Each row comes from the steps of one path. Every step used is in the known rows, and no mark comes twice. Write the path behind each row, first mark first.
Known rows
Y, F, A: [-32  10  22   9  -8  12  -7  19  13 -22   6  44  21 -20 -13  -1  -4  13
 -13 -16   7  16   9  -7 -25  20 -21 -20]
N, E, W, S: [-11  -4   7  47 -37  24  -8 -25  -6 -11   6 -32   4 -29   5  18  28 -27
  18 -19 -39 -10 -40  18  38  -5  -4 -18]
R, H, S, W, E, N: [-17  13  -4  53 -24  10 -17 -83 -11 -54 -28  19  -6 -33 -22  31  57 -24
  -7 -10 -46 -29  44  13  81  42  53 -44]
Y, F, A, H, W, R: [-39  14  26  33 -57  27 -17  61  33 -33   6  31  33 -58 -27   1  58   1
 -10  -4   0  21 -13 -10 -14  63 -24 -32]
H, W, E, N: [-32   5  16  35 -17  -6  -7 -57   6  -1 -32  -8  25  -3  -5  -3  15  -9
  34 -22 -25 -15  18   7  39  52  22  -1]
E, W, R: [ -9   7 -21  36 -29   9 -10  30 -20  -6   6 -31  -2 -44  -9   7  34 -20
   1   9 -31   6 -19   3  16  -2  -2  -1]
A, F: [-14  -1   5 -10  -3   6 -38  17 -17  -4   0   2 -12  -4  -6   9   1   9
  -6 -10   8   5 -15   4   6   9  -2 -11]
S, W, E, N: [-19  21 -11  35 -13  -2 -16 -66 -23 -27 -35  -6  12 -13   1   1  18 -12
  17 -15 -22 -13  21  11  50  39  43  -7]
S, W, R, H: [  7  19 -20  31 -29  15 -28   4 -27 -48   0  -2   1 -48 -13  27  63 -19
 -32  25 -18  -8   2 -19  48  31  27 -27]
W, R, H, A: [-22 -17 -32  22 -41   9 -21  27   3 -32   2  55  13 -62 -40  29  51  -7
 -33  17 -26  10  13 -12  16  35   3 -44]
W, R, H, S: [-10 -12  -9  34 -30  17   8   9   7 -38  27  33 -10 -54 -25  40  61 -21
 -31  22 -27   4  20  -8  36   4   7 -41]
F, Y: [-16  -5   3  -2 -10  -3   7  -1  -9   8  27 -11  -1   5  -1  -8   8   5
  20   0   3  30 -23 -11 -11  -9 -12  25]
R, W, E, N, H: [-11  21   5  29 -41  11 -29 -65 -24 -25 -34  20 -16   2 -13   5  46 -11
  16  -8 -44 -24  -2  -9  36  53  55 -16]
N, H, S, W: [ 30  -8  22  37 -19  32  -7  10  -3 -31   0 -10 -25 -24 -13  23  43  -5
  -1  -2 -39 -19  15  -2  44  20   9 -26]
Y, F, A, H, W, S: [-36   6  57  44 -47  21 -21  44  43 -35  -2  27  19 -43 -21  -1  38  -4
  -7 -21  -1   0 -30  15   6  54 -19 -47]
E, W, R, H, A: [-18  -5 -38  46 -50  10 -41  32 -10 -24 -10  15   4 -69 -46  29  63 -18
 -26   8 -55  -2  -4   4  27  35   3 -40]
W, E, N, R: [-30  -1 -15  20 -20 -27   4 -52  13 -47  -3  26  10 -38  -7   8  32   2
  37  -6 -24  17   8 -17  20  21  25   5]
R, W, S, H, A, F: [-15 -12   0  40 -45  23 -50  30  -9  -1 -18  27 -24 -31 -22  25  24   4
 -19  -1 -35 -28 -25  21  21  42  44 -38]
S, W, E, N, H: [ -3  18  -3  35 -29   7 -34 -57 -28 -51 -32   2  -3 -13 -13   7  57 -12
  20 -16 -35 -15  12  -8  54  51  44 -26]
H, S, W, E, N, R: [-17  -6   0  55 -22  -2  12 -54  15 -56  -5   9   1 -63  -5  24  30  -3
  32  -8 -47  -1  31  -1  61  29  34  -4]
W, E: [-13   6  -9  10 -25  12   2 -48  16 -15   0  19   9   3   4  -3  -1  -9
   2 -12   3  -1  20  -9   4  11  23 -11]
F, A, H, S: [-12 -17   2  19 -29  11  27  35  41 -30   6  46  -7 -44 -30  22  31  -1
  -2  -8  -2   5  17  25 -12  22 -16 -45]
Y, F, A, H, S, W: [-15  17  26  37 -33  39 -13  31  28 -45   0  33   4 -50 -24  12  36   2
 -22 -19  -9   2  15  20   7  43  -6 -43]
H, R, W, E, N: [-21  -5 -26  46 -34   9 -12 -40  -3 -16 -16  10   2 -18  -7  -4 -19  -9
  20  -1 -30 -19  36   8  35  42  44   9]
F, A, H, W, E, N: [-41   7   5  38 -46  -8  -4 -25  30 -34 -40  28  28 -33 -31   5  48  -3
  32 -27 -11  -8  11  18  12  82  12 -35]
N, R, H, A, F: [-19 -22 -15   1 -33  -5 -63  31  10 -52   1  53  -9 -62 -42  39  50  27
 -18   1 -24  12 -13 -19  12  43  -2 -37]

Which path is each row?
[  7 -14 -10  38 -29   6 -32  19 -24 -25 -16  -2 -24 -17 -26   5  25   1
  22   9 -48 -19   6  -2  34  43  21   3] : E, N, H, R, W
[  1 -10  -1  47 -20  26  21  21   0 -19  16  -9   0 -59  -2  27  22 -14
  -8  17 -27   1  22   5  49  10   7 -13] : H, S, W, R
[  3 -11 -26  30 -52  21  -4  55  28 -31  -4  25  -6 -41 -26   6  -2   9
  -3  10  -3 -14  14  13 -17  52   5 -14] : F, A, H, R, W
[ 19   5   9  28 -12   3 -13   7   8   6 -17 -25   4  16  -6   1  42   2
  12  -2 -16 -24   7  -9  -3  33  23   8] : S, H, W
[-23  10   6  32 -47 -17 -17 -31  35 -45 -20   5  13 -40 -18   1  73  -2
  43 -15 -29   2 -11  -9  24  65  25  -2] : A, H, W, E, N, R
[-29  -5 -10  32 -47  17 -77 -18 -30 -44 -46  36  -2 -41 -40  19  51   9
  10 -31 -44  -7   9   7  57  81  30 -53] : S, W, E, N, H, A, F
[-36 -10 -39  33 -71  39 -75  16 -26 -33  -1  21  10 -74 -42  52  79 -11
 -20 -13 -52   8 -22  -5  39  49  -8 -55] : N, E, W, R, H, A, F
[-10  -8  12  31 -23   9   6  29   7   3   6 -19  21 -33  -3   7  22  -6
   9  13 -14   5  -3 -14  21  29  -9   2] : H, W, R
[ 16 -21 -31  74 -39   9 -18  52   4 -34   7 -37 -24 -32 -16   3  35 -24
  11   3 -41 -17  -4  18  20  -7  22  -7] : E, W, S, H, R
[-20  -6   2  33 -52   9   8  60  32 -29   2  17  25 -62 -29  16  55  -2
   6   8   1  11  -8  -3  -7  61 -19 -30] : F, A, H, W, R
[-27  22  13   4 -32  17 -24  34  23 -35   0  50  11 -25 -24  -5  33   7
 -18 -18  15  18  -9   3 -35  34 -15 -35] : Y, F, A, H
[ -6 -27 -13  44 -31   2  -6  27  19 -14  -5  39  -2 -28 -24  15  35  -4
  -4   0 -27  -7  -1  14   4  16  19 -38] : W, S, H, A
[ 15   4   6  47 -39   0  -2   2  10 -38   8   3 -26 -37   2  22  52  -4
   4  23 -37 -19 -33 -17  12  13  56   6] : N, R, W, S, H
[-28 -17   3  38 -55  20 -43  28 -21   5   8  18 -24 -24 -22  15  34   9
   0   0 -32   4 -48   8  11  35  33 -13] : R, W, S, H, A, F, Y
[  5  14  -5  39 -48  38  -3 -33  29 -35  -7   6  -8 -30  -7   8  41 -22
  -7 -13 -14 -17  29  19  34  33  40 -36] : A, H, S, W, E
[-18  -7  -6  10   3 -39   0  -2  -1 -33  -2   4   0 -40 -11  12  32  11
  34   4 -27  18 -12  -9  16  10   2  15] : E, N, R
[  7   3 -12  43 -42  32   4  36  10 -32  12  -2  -9 -65 -15  23  63 -19
 -14  14 -21   2   6  14  38  23  14 -29] : A, H, S, W, R
[  0   0   5  43 -25  34  13 -50  18 -22  -1   4   1 -25   6  14   1 -14
  -2 -12 -19 -19  46   8  44  19  32 -21] : H, S, W, E
[-27  10 -21  22 -31 -26 -22 -68   5 -76  -9  42   1 -41 -22  22  74  -7
   9  -1 -31   3   9 -26  32  35  41 -20] : W, E, N, R, H
[-56  19  27  40 -58  -5 -24 -13  48 -67 -14  48  35 -61 -31  -1  67  12
  32 -30 -20  20  -2 -16  -3  85   3 -22] : Y, F, A, H, W, E, N, R
[-20   3   3  52 -14  10   8 -65  -2 -24 -21   4   3 -29  -5  15  15 -17
  16 -16 -37 -17  43  23  67  29  38 -19] : H, S, W, E, N
[ -8 -24  -8  53 -62  20   5  60  35 -42   4  28 -11 -62 -23  13   3  -6
  -4  11  -7 -16  -8  26   8  43   9 -33] : F, A, H, R, W, S
[  9   8  -7  58 -31   3 -19  13 -13 -18  -8 -36 -23 -15  -7   8  59 -28
   2  -3 -39 -22 -32  21  17  -9  32 -15] : E, W, S, H
[  5   2  -9   4 -19 -13 -21  -7  10 -59  11  22 -10 -36 -15  26  58   6
 -11  14 -16   4 -10 -33   6  14  12  -9] : N, R, H
